(in the rows, 128 means zero)
Known rows, with every way that one mark hangs from another
vakuze(fofazi rusim(roris(baneso))): [135 135 127 148 149 150 158 102 158 137 129 198 131 167 179 115  81  80
  63 146 146  37 161 136 109 164 199 111 134 124  82 144  79  63 120 149
 135 110 223 163 103 151 109 150 135 154 100 142  91 145 120 175 101  95
 178 123 147 115 137 130  53 109 113 153 137 112 140  96 128 109 143 143
 122]
sosup(roris(baneso)): [117 132 103 165 156 131 153 121 151 104 170 203 130 162 186 129 126  88
  89 115 127  61 160 150  89 159 190 134 130 113 122 153 102 103 157 160
 130  90 165 110 116 145 115 147 144 177 132 132 108 126 106 178 104 110
 142 115 117 106 141 153  68 120 100 139 149 124 123 115 165 105 190 130
 157]
vakuze(fofazi rusim(roris)): [143 129 137 149 145 143 159  93 138 138 121 174 134 158 191 120  83  80
  73 155 135  41 167 129 118 174 186 103 136 132  96 131  83  67 116 153
 132 120 215 169 107 161 107 136 117 142 116 149 101 140 122 177 114  95
 173 138 159 130 147 137  66 106 129 136 123 118 143 100 121 100 127 131
 121]
roris(baneso): [121 125 106 155 165 150 161 111 137 115 156 197 135 173 158 124 136 100
  90 139 133  98 154 150 105 151 181 121 117 117 123 140 102 112 142 153
 127  93 190 130 113 151 106 160 129 166 139 132 111 122 112 161 119 115
 153 127 107 108 119 151  67 109 105 152 141 127 131 135 160 121 177 144
 142]
pibuz(fofazi(vakuze(rusim(roris)))): [139 138  86 162 131 195 158  99 127 122 131 164 128 148 198 134  77  70
  60 137 118  48 183 144 111 163 156 139 128 122 103 110  77  85 132 150
 129 128 210 153  99 162 118 140 128 151 152 159  96 145 138 150 100 119
 184 118 148 134 124 142  89 113 153 145 121  81 115 114  97 122 151 140
 147]
vakuze(fofazi rusim): [138 139 126 127 160 157 152  90 134 145 131 156 148 155 182 138  93  94
  80 159 140  40 187 130 124 173 190  91 136 127 101 143  99  83 121 162
 130 105 191 169 103 159 104 139 126 140 115 150  99 143 111 181 127  98
 180 132 142 126 155 134  69 100 126 147 125 135 156 116 127 100 139 135
 130]
fofazi(vakuze(rusim(roris(baneso sosup)))): [130 126  88 169 141 198 166  92 152 110 157 203 121 138 193 138  76  64
  97 149 124  52 161 140  95 166 194 140 126 126  76 124  65  70 130 130
 143 105 221 141  93 167 106 137 150 183 142 136  88 127 110 168 111 103
 176 122 148 120 137 131  71 109 119 140 139  72 129 121 134 110 167 151
 134]
pibuz(fofazi(vakuze)): [141 150  69 156 148 188 157  99 125 124 121 156 129 154 190 150 109  99
  63 129 123  73 185 144 106 160 161 127 112 111 125 105  96 115 148 165
 126 115 173 151 108 159 125 153 130 154 153 160  94 146 121 148 104 146
 168 114 130 126 114 156  90 108 161 156 121 100 116 141 108 130 173 134
 164]
rusim(roris vakuze): [139 123 112 154 152 143 171 115 113 113 133 159 115 175 182 115 111  95
  92 144 116  80 140 114 134 133 155 106 117 118 112 129  94 103 125 167
 128 145 186 157 126 156  99 143 122 159 129 131 100 122 102 173 138 103
 138 157 149 101 148 145  72 113 123 126 132 128 134 140 143 100 140 127
 128]
fofazi(vakuze(rusim(roris(sosup)))): [138 120  88 166 141 190 161  86 141 114 143 172 121 125 202 139  77  61
 100 159 115  59 169 128 101 164 183 140 139 124  86 115  68  69 131 132
 148 114 212 149  86 178 109 124 140 169 152 146  92 125 118 169 124  98
 170 139 165 126 149 137  83 104 130 129 122  83 136 132 123 111 148 140
 131]
dulobib(rusim(roris vakuze(fofazi))): [150 135 108 139 150 130 159 106 110 138  96 165 120 173 181 106 100 108
  79 151 149  69 167  89 133 142 121  83 113  96 119 129  91 106 121 191
 128 150 166 183 135 158 118 144 147 170 129 136  86 107  61 184 137  94
 158 148 154  94 157 149  62 109 120 128 128 147 165 133 132 100 152 122
 136]
rusim(roris(baneso(nuruv) sosup) vakuze): [125 142  92 170 149 155 175 122 145 124 152 224  85 153 170 120  98  68
 101 132 147  92 132 112 121 145 191 140 121 106 104 155  89  91 133 171
 166 108 188 165 111 153  99 156 161 196 131 111  92 120  80 192 136 113
 156 141 140  77 132 124  70 104 100 158 158 105 127 142 133 103 178 135
 133]
rusim(roris): [130 106 119 165 151 136 169 113 127 112 126 181 112 169 187 104 123  81
  85 139 122  80 145 136 112 155 167 135 130 124 120 116  90  95 133 149
 133 126 212 144 122 165 111 146 109 153 138 140 119 125 133 168 128 118
 124 151 145 119 123 160  85 110 122 136 125 110 125 117 136 115 141 131
 131]
sosup(roris(baneso(nuruv) rusim(vakuze))): [118 158  85 167 138 118 161 136 149 106 160 144 110 149 161 129 126  99
  92 108 137  90 151 131  94 136 184 138 121 108 116 180 128 120 141 184
 124  86 134 131 115 132 110 147 144 192 126 140  90 133  83 186 140 126
 142 127 120  84 164 148  61 120 107 155 177 122 111 108 179 102 203 115
 160]
rusim(roris(baneso sosup) vakuze(fofazi)): [142 152 105 163 155 146 169 119 164 140 141 211 108 178 184 125  93  76
 105 149 152  60 143 104 116 144 187 102 115 103 102 140  86  73 129 170
 166 107 166 173 114 151 100 152 161 200  86 106  75 134  69 197 110 117
 151 129 145  73 138 121  46 106 107 159 151 105 133 131 129  95 171 131
 129]
sosup(roris(baneso rusim(vakuze(fofazi)))): [130 166  95 157 144 116 157 141 156 117 161 130 136 165 179 124 124 110
  92 122 132  64 159 118  91 139 188 104 111 107 123 155 121 103 138 183
 128  90 111 138 113 135 102 142 141 196  95 131  77 150  76 189 118 128
 136 117 122  80 168 153  39 120 114 158 167 127 121  98 180  98 190 112
 162]
roris(baneso(nuruv) rusim(vakuze)): [125 153  94 152 145 143 165 129 139 118 145 138 118 157 137 126 133 113
  92 128 140 124 145 122 103 132 175 133 116 116 109 168 131 134 132 174
 123  99 155 148 118 133  99 161 133 185 140 138  92 124  94 173 158 131
 158 141 115  83 142 136  60 105 117 174 166 124 116 127 176 118 198 131
 147]
fofazi(vakuze(rusim)): [139 131  97 141 150 195 155  82 124 113 142 147 154 130 187 151  92  91
  90 155 110  67 185 139 104 164 179 115 120 128  92 126  87  98 131 150
 121 116 199 148  95 162 102 127 131 147 158 156  89 127 119 155 132 107
 183 135 145 136 151 139  82 102 144 127 126 110 147 142 141 110 164 147
 141]
baneso(nuruv roris(rusim sosup)): [130 154  71 167 134 149 181 105 141 155 161 175  96 136 153 137 131  87
 109 129 153 138 140 116 105 191 213 173 131 131 132 139 140 127 162 138
 160  73 144 146 114 170 113 142 124 197 146 137 101 121 101 187 147 146
 145 153 126  92 115 135  94  88 135 201 127 114 115 138 145 122 192 128
 151]
pibuz(fofazi): [131 138  81 157 157 164 158 109 115 131 137 154 126 169 180 137 119  91
  67 133 131  74 169 137 124 168 153 122 127 112 147 111 106 113 148 167
 126 109 174 136 123 154 120 157 123 152 141 154 114 136 129 165 112 128
 154 130 127 116 110 166  99 113 142 166 113 123 123 132 117 125 161 134
 155]

Rows
[137 148  77 173 135 144 182 117 134 148 171 147 124 154 171 128 141  90
 122 144 130 121 127 119 106 192 210 145 126 129 136 113 133 122 155 125
 164  85 137 127 118 181 112 137 110 201 145 129 102 123 107 178 128 142
 125 152 120  87 112 149  83  98 140 174 108 114 122 126 163 120 180 137
 147] | baneso(roris(rusim sosup))
[144 144 115 152 154 140 170 120 145 132 128 202 125 188 174 111 101  99
  79 141 142  64 156 119 122 133 164  92 112 110  97 153  89  93 119 177
 142 126 180 175 118 136 103 154 148 169  95 124  80 140  82 173 110 112
 165 135 139  90 136 127  37 106 118 151 148 124 136 125 136 106 165 129
 134] | rusim(roris(baneso) vakuze(fofazi))
[129 135  99 170 151 153 173 129 145 119 168 208 110 173 182 120 103  69
 111 145 138  77 130 109 119 141 184 125 120 105 108 130  82  84 132 156
 163 118 178 146 115 156  92 151 149 202 123 109  93 116  81 185 124 106
 138 143 140  80 134 133  62 112  99 145 144 107 132 135 147  99 169 136
 131] | rusim(roris(baneso sosup) vakuze)
[114 136  95 163 155 136 157 119 152 106 155 218 104 142 173 134 120  88
  77  99 138  78 168 151  92 157 191 154 129 110 122 167 101 103 160 174
 133  78 177 125 111 139 112 155 151 176 139 137 103 128 100 184 119 117
 156 110 118  97 144 141  74 112 100 149 158 126 120 126 151 112 196 129
 160] | sosup(roris(baneso(nuruv)))
[113 146  83 177 151 145 160 126 162 126 170 179  94 138 154 131 131  79
 113 127 152 123 136 129  80 165 204 168 121 120 121 142 118 115 149 149
 154  63 157 127 110 159 106 151 135 214 138 128 107 127 110 189 143 138
 141 131 122  91 128 150  79  99 102 187 152 102 111 118 171 124 197 138
 149] | roris(baneso(nuruv) rusim sosup)
[122 159  79 160 144 153 166 135 151 128 165 157 104 139 146 144 123  89
 124 132 155 118 135 106 101 149 199 145 115 108 116 159 121 115 140 173
 156  80 135 144 112 148 100 151 148 211 128 118  94 125  76 193 151 132
 146 141 119  78 145 142  68 101 106 181 165 113 119 139 169 111 202 131
 145] | roris(baneso(nuruv) rusim(vakuze) sosup)
[151 150 109 162 156 148 171 111 143 143 124 181 107 163 198 129  92  76
 107 154 142  53 151  91 126 150 176 101 120 106 109 130  94  72 125 174
 163 121 157 181 116 160  96 141 145 177  99 117  82 131  73 197 127 112
 144 147 157  81 149 127  65 103 123 149 135 122 143 144 120  93 149 119
 130] | rusim(roris(sosup) vakuze(fofazi))
[120 117 110 168 143 162 165 113 155 121 174 219 117 147 189 122  91  36
 100 148 128  57 136 133 107 171 203 135 139 129  95 140  81  61 129 129
 153  99 229 133  98 171 107 143 132 179 130 121 115 117 123 185 114  84
 159 131 138 111 131 136  76 115  97 148 132  94 134 112 140 108 147 153
 119] | vakuze(rusim(roris(baneso sosup)))
[147 166  89 145 151 141 167 124 141 138 150 107 130 156 179 146 119  93
 128 155 140  88 148  84 105 153 182  99 111 116 133 117 119 106 131 168
 154  97 104 165 111 158 100 136 129 192 105 119  83 141  77 192 147 129
 129 151 143  84 158 142  65 100 129 168 139 124 130 131 159  97 168 118
 147] | roris(rusim(vakuze(fofazi)) sosup)
[123 119 102 181 151 143 170 117 152 118 160 235 102 163 173 116 118  60
 100 140 133  83 124 133  96 160 196 143 127 119 114 123  80  79 147 131
 160  98 202 129 114 162 108 153 137 195 129 113 113 117 114 180 108 117
 132 135 131 100 109 148  76 112  97 152 138  88 118 116 145 120 167 144
 132] | rusim(roris(baneso sosup))
[132 137 116 160 149 156 161 105 165 146 153 219 118 154 188 126  73  57
  87 154 147  34 157 121 107 177 203 115 136 118  88 138  80  48 125 147
 164  95 208 158  93 160 108 143 143 176 107 120  97 140 107 190 103  97
 173 126 153 105 136 127  60 102 104 157 136  97 138  95 126 100 146 145
 124] | vakuze(fofazi rusim(roris(baneso sosup)))
[107 146  92 179 142 116 155 130 158 102 162 171  95 139 160 119 136  96
  82  98 132  98 151 150  75 152 209 167 132 119 122 163 127 118 152 163
 131  76 154 120 113 138 120 151 134 188 138 147 102 133 116 179 132 134
 139 118 119  95 145 152  66 119 105 165 167 108 105  96 178 114 201 114
 164] | sosup(roris(baneso(nuruv) rusim))
[142 161  74 162 131 152 184 117 123 149 175 127 137 163 169 134 132 100
 132 151 127 115 128 101 118 179 194 122 116 123 131 128 133 124 144 144
 153 102 116 138 115 169  99 137 117 197 131 117  90 123  77 173 139 127
 126 156 114  71 125 142  75  97 138 176 118 129 126 145 163 103 179 133
 146] | baneso(roris(rusim(vakuze) sosup))
[137 132 119 154 150 154 163  99 149 148 138 186 121 150 201 130  73  58
  93 155 139  37 160 111 113 181 197 109 139 127  98 129  84  46 124 147
 157 108 200 162 103 172 104 128 133 169 102 136 102 136 104 195 118  97
 159 138 170 114 146 129  77 102 119 150 126 107 144 107 122  97 130 138
 117] | vakuze(fofazi rusim(roris(sosup)))
[138 148  75 153 143 210 151  86 123 123 135 146 142 142 195 151  86  88
  67 141 125  50 190 140 111 168 156 125 126 120 104 116  94  96 136 160
 124 112 194 149 100 160 118 139 132 149 153 164  99 145 129 152 113 119
 192 117 136 131 126 145  95 109 161 152 119 101 126 139 105 122 162 144
 151] | pibuz(fofazi(vakuze(rusim)))
[137 148  89 158 149 149 161 126 127 120 169 101 124 155 171 139 129  81
 140 153 124  99 133  88 111 144 175 114 120 121 127 124 121 113 133 158
 150 103 115 143 114 165  98 131 118 198 129 120  96 127  87 191 161 122
 114 157 142  80 158 162  84 110 122 153 135 115 130 147 172 101 168 127
 141] | roris(rusim(vakuze) sosup)
[127 135 126 156 146 155 160  95 156 144 124 221 114 153 175 119  79  81
  54 140 157  48 172 139 114 171 198 125 138 125  76 171  82  71 121 159
 141 100 230 179 104 146 111 150 144 161 117 149  95 142 111 184 112 106
 201 124 152 119 137 114  57  95 109 161 145 110 135  90 115 111 156 137
 124] | vakuze(fofazi rusim(roris(baneso(nuruv))))
[135 172  99 140 149 139 164 133 148 139 129 141 119 157 141 126 124 121
  84 130 157 112 157 114 105 135 190 113 103 113 109 165 125 129 126 187
 132  89 141 178 120 129 104 163 141 190 107 142  74 142  83 180 148 131
 178 137 124  85 149 133  46  94 123 186 172 131 122 124 160 110 203 118
 150] | roris(baneso(nuruv) rusim(vakuze(fofazi)))
[136 127 100 166 151 150 173 122 126 119 151 174 102 159 195 126 106  65
 113 152 124  75 136  94 126 149 166 118 121 112 119 131  92  86 135 158
 154 130 175 151 114 169  97 138 138 182 132 113  97 119  88 190 136  98
 125 160 156  91 140 146  83 110 111 138 129 112 136 148 135  96 150 130
 124] | rusim(roris(sosup) vakuze)
[122 108 104 158 147 124 158 112 119 117 120 209 122 176 166  88 122  87
  76 134 141  94 143 125 110 149 122 122 110 109 116 118  87 110 139 158
 119 126 215 137 136 162 124 158 135 179 148 134 112  95  98 168 121  99
 153 139 124 103 125 166  71 119  99 139 131 115 142 105 148 123 168 144
 143] | dulobib(rusim(roris(baneso)))
[130 135 105 164 147 146 173 124 141 114 134 204  94 168 160 111 105  89
  77 128 137  97 151 128 125 134 176 134 124 110  94 168  92 107 128 178
 135 122 203 163 120 137 105 163 142 173 130 133  97 120  88 176 133 112
 168 140 136  93 127 129  62 107 106 150 154 117 128 128 134 108 173 130
 131] | rusim(roris(baneso(nuruv)) vakuze)
[136 124  91 152 144 139 162 109 110 127 128 178 109 159 184 114 103  77
 113 152 141  84 143  79 131 143 126 102 115 102 118 125  92 100 132 173
 146 140 176 158 135 173 118 136 147 191 149 127  98  93  63 186 148  88
 136 153 146  84 149 155  88 116 103 127 117 129 159 141 141  98 150 132
 135] | dulobib(rusim(roris(sosup) vakuze))
[142 139 110 141 148 130 162 114 125 135 111 189 118 187 171  97  98 102
  78 141 158  74 159 102 125 134 131  86 102  98 106 141  88 109 123 191
 128 137 180 176 131 145 120 158 159 181 118 126  81 108  57 178 126  94
 167 135 131  80 140 140  46 108 108 149 141 134 159 119 139 108 169 131
 138] | dulobib(rusim(roris(baneso) vakuze(fofazi)))
[135 120 100 145 146 135 159 105  97 118 112 160 120 173 175 105 109  93
  91 146 132  85 151  94 133 141 109  98 110 106 111 132  98 115 124 184
 116 154 186 160 140 160 115 143 132 168 156 137  98  97  74 171 147  87
 145 157 141  91 153 159  83 118 113 118 125 142 161 136 145 106 150 127
 135] | dulobib(rusim(roris vakuze))
[114 140  91 162 144 134 165 122 149 116 145 157 114 147 139 126 142 104
  88 120 142 127 145 143  82 154 195 162 122 124 118 149 120 131 142 155
 129  81 174 136 122 145 107 163 123 186 139 145 110 126 119 167 145 138
 151 136 113 106 128 150  66 105 114 179 160 114 107 109 173 130 197 133
 152] | roris(baneso(nuruv) rusim)
[138 144  68 172 131 200 160  89 138 128 145 174 114 136 206 146  70  51
  76 142 129  41 171 135 107 178 163 144 129 117 107 109  79  72 141 146
 151 115 199 144  91 171 124 133 139 172 150 148  97 137 125 169 104 118
 178 120 155 120 126 145 101 113 150 156 118  76 118 125  92 123 153 141
 144] | pibuz(fofazi(vakuze(rusim(roris(sosup)))))
